Each row was made from one walk, in order. Every step used is in the known rows, and no mark comes twice. Write each row's walk.
Known rows
numogim/tunin/boben: [-0.429 -2.106 -1.793 -0.869  4.269 -3.648 -6.369 -1.104 -4.067  3.141
  3.968 -5.770  1.870 -0.033 -0.237 -2.836  2.351  4.553  0.363]
zizono/tunin/dula: [-2.395 -0.484  6.098 -0.001  0.579 -2.173 -1.458 -3.226 -0.184 -3.014
  1.030  0.843  2.156  0.844  4.703 -0.953 -0.764 -2.925  0.536]
dula/tunin/boben: [ 1.549 -3.419 -1.386 -4.471  3.126  2.212 -4.772 -2.750 -3.104  2.566
 -0.694 -2.134  3.779  1.417  1.995 -1.021  2.186  6.016  0.937]
matif/dula/tunin: [ 1.474 -0.996  5.100 -2.026  4.092 -1.316  0.927 -2.390 -4.470 -1.194
 -0.590 -1.969  3.501 -1.509  5.111  1.142 -0.705  1.835  4.809]
dula/tunin/zizono/boben: [-1.926 -3.487  2.592 -6.112  1.143  2.684 -7.446 -5.312  1.522  2.236
 -2.223  0.706  4.668 -1.580  3.266 -1.525  0.829  7.191  3.567]
tunin/zizono/boben/dula: [-0.448 -2.856  3.806 -3.042  0.215 -0.816 -5.861 -5.981  2.933  1.173
 -0.070 -0.712  1.809 -5.923  2.452 -3.264  2.683  5.736  5.357]
boben/zizono: [ 5.650 -0.053  1.427  0.086  1.241 -0.088 -0.024  0.247 -2.193 -1.578
  1.224 -1.627  1.506 -2.866  0.814  0.964  0.573  3.778  1.428]
boben/dula/matif: [ 5.934 -3.698  5.542 -0.902  3.787  0.538  1.855 -2.307 -1.099 -0.444
  1.021 -3.749  1.412 -1.612  0.780  0.590 -2.316  3.621  4.460]
numogim/tunin: [-1.222 -1.279  1.698  0.861  3.897 -4.885 -2.452  0.903 -2.984  1.873
  2.481 -3.387  1.278 -0.631  0.078  0.741 -1.784  3.570  2.159]
boben/tunin: [ 1.395  0.249  3.945  1.370  2.436  2.799 -1.865 -0.746 -4.866  1.391
  0.190 -3.820  0.160 -1.270  1.808  0.394 -3.126  2.166  1.088]
tunin/boben/zizono: [ 6.026 -1.086 -1.970 -1.865  1.696  2.584 -4.150 -1.377 -2.658 -0.084
  2.723 -4.107  2.255 -2.505  0.586 -2.563  5.481  5.359 -0.342]
boben/tunin/zizono: [-0.473  0.101  4.346 -0.797  1.014  3.750 -5.040 -2.682 -3.646  1.732
 -0.204 -4.124  0.657 -4.322  2.384 -1.237 -1.716  0.249  3.509]
zizono/tunin: [-2.646 -1.565  3.220  0.702  3.809  2.323 -0.514 -2.513 -0.371 -2.166
 -1.877  1.932  1.465  2.024  2.331 -0.628 -1.966  1.953 -0.304]
matif/dula/boben/zizono: [ 6.309  2.820  5.201  1.738  2.471  2.516 -1.174 -1.370 -2.311 -4.039
  3.474 -3.510  4.671 -4.191  3.211 -1.124  1.311  3.804  3.893]
boben/tunin/dula/matif: [ 4.957 -1.010  8.722 -0.633  1.369  2.201 -1.734 -2.439 -4.268 -0.220
  3.937 -7.279  2.298 -0.821  2.791 -0.040 -4.412 -2.154  2.087]
dula/boben: [ 0.399  0.848  2.630  2.345  1.728  3.969 -3.368 -1.877  0.699 -0.577
  0.339 -1.018  3.603  0.372 -0.230 -0.033 -2.107  2.979  1.100]
matif/dula/tunin/boben/zizono: [ 7.477 -1.423  1.434 -5.374  3.720  0.359 -2.581 -2.902 -6.012 -0.800
  2.576 -4.426  4.775 -2.795  6.029 -2.429  5.511  6.835  3.850]
dula/boben/zizono/tunin: [ 2.167  0.802  4.386  0.341  3.130  6.101 -3.164 -1.357  0.461 -3.847
  0.162  1.930  4.161  1.620  3.003 -1.587 -0.513  8.054  0.697]
dula/matif: [ 3.878 -2.581  3.792  0.451  3.933  3.607  0.583 -2.087 -1.162 -1.406
  0.640 -3.698  2.379  0.717 -0.808  0.875 -3.598  0.738  0.877]
zizono/boben: [-0.328 -1.825  1.724  0.227  1.845  1.716 -4.167 -3.591  2.262  0.140
 -0.128 -0.535  2.615 -0.594  0.059 -1.411  0.166  4.708 -0.397]

Write each row's walk
[ 5.605  2.438  5.193  0.273 -1.738 -0.683 -3.859 -0.846  0.306 -2.318
  4.631 -2.126  4.935 -2.764  2.717  0.185  1.291  1.942  2.632] : tunin/dula/boben/zizono
[-1.678 -3.547  3.782 -3.690  2.167 -6.173 -8.215 -3.599  1.094  3.409
  2.504 -2.539  1.910 -5.426  2.396 -3.494  2.014  9.031  6.928] : numogim/tunin/zizono/boben/dula
[-0.450  1.438  5.549  0.238  0.827  7.636 -7.709 -3.223 -1.703  1.637
  0.405 -4.240  3.243 -2.996  2.156 -2.034 -2.506  2.586  3.891] : dula/boben/tunin/zizono
[ 0.109 -1.290  5.843 -4.005  2.476 -0.710 -2.203 -4.265 -3.714 -0.247
 -0.892 -2.687  4.070 -4.315  6.042 -0.511  0.120  0.196  6.666] : matif/dula/tunin/zizono
[ 0.783  2.374  5.649  3.155  2.893  2.964 -1.248 -2.916 -1.079 -2.624
  1.879 -2.963  4.324 -2.213  2.717 -1.305 -1.044  0.138  3.350] : matif/dula/boben
[ 4.594 -4.841  1.644 -3.530  6.098 -3.158 -4.426 -2.062 -4.463  2.710
  5.108 -7.987  2.228 -0.764  0.493 -3.260  1.081  7.757  4.168] : numogim/tunin/boben/dula/matif
[ 2.293 -2.472  6.374 -1.242  2.798 -6.028 -2.303 -0.809 -2.864  0.437
  6.234 -6.995  3.220 -0.200  1.693  0.403 -3.162 -0.920  3.287] : numogim/tunin/dula/matif
[ 2.865 -3.248  3.714 -3.881  2.296 -3.209  0.549 -0.950 -2.512  1.885
 -1.677  0.110  1.851 -0.848  3.653  2.371 -0.996  7.486  6.419] : boben/dula/tunin
[ 0.286 -0.942  3.667 -0.086  2.610  4.484 -5.664 -3.179 -1.106  1.399
  0.442 -2.718  1.459 -1.260  1.794 -2.252 -1.961  6.825  0.145] : zizono/boben/tunin
[ 0.006  2.727  8.637  0.950  2.222  6.074 -6.130 -4.774 -3.947 -0.542
  1.984 -6.084  3.720 -5.634  5.362 -3.658 -1.664  0.021  5.857] : matif/dula/boben/tunin/zizono
[ 0.845  1.675  4.730  2.387  2.552  6.261 -4.177 -1.036 -2.405  0.828
  0.858 -3.147  2.571  0.306  1.382 -0.350 -3.788  4.752  1.579] : dula/boben/tunin
[ 2.236 -0.809  3.153 -0.575  3.002  2.065 -0.420 -0.697 -1.264 -3.566
 -0.371  1.537  1.776  0.298  3.293 -0.612  0.394  5.743 -0.071] : boben/zizono/tunin
[ 4.595 -1.375 -2.117 -2.716  3.743 -3.644 -6.196  0.883 -4.865  2.046
  5.289 -5.539  2.587 -2.040  0.606 -2.898  4.558  8.257  0.808] : numogim/tunin/boben/zizono
[-1.054  0.800  5.616  1.200  0.942 -5.801 -6.064 -0.448 -0.792  0.702
  6.039 -3.962  4.241 -0.015  1.749 -0.410 -1.868  1.232  3.208] : numogim/tunin/dula/boben
[-2.404 -1.773  2.406 -2.132  0.485  2.745 -7.098 -5.757  3.203  0.752
 -0.592 -1.039  3.208 -4.019  1.050 -2.828  1.591  3.209  1.763] : tunin/zizono/boben
[-1.417 -2.244  5.590 -5.468  2.683  1.125 -6.063 -6.797 -0.159 -0.014
 -0.640 -1.556  5.534 -4.124  6.161 -2.941  1.904  4.600  5.633] : matif/dula/tunin/zizono/boben
[ 3.568 -2.077  8.609 -2.239  1.524  3.370 -5.170 -5.003 -0.568 -0.043
  3.857 -6.215  3.968 -0.539  2.985 -2.528 -3.091  2.146  0.996] : zizono/boben/tunin/dula/matif
[ 2.721 -4.653  5.712 -4.144  2.103  2.837 -4.854 -6.774  2.894  0.338
  0.889 -3.155  3.156 -4.336  1.524 -3.360  0.500  6.273  5.529] : tunin/zizono/boben/dula/matif
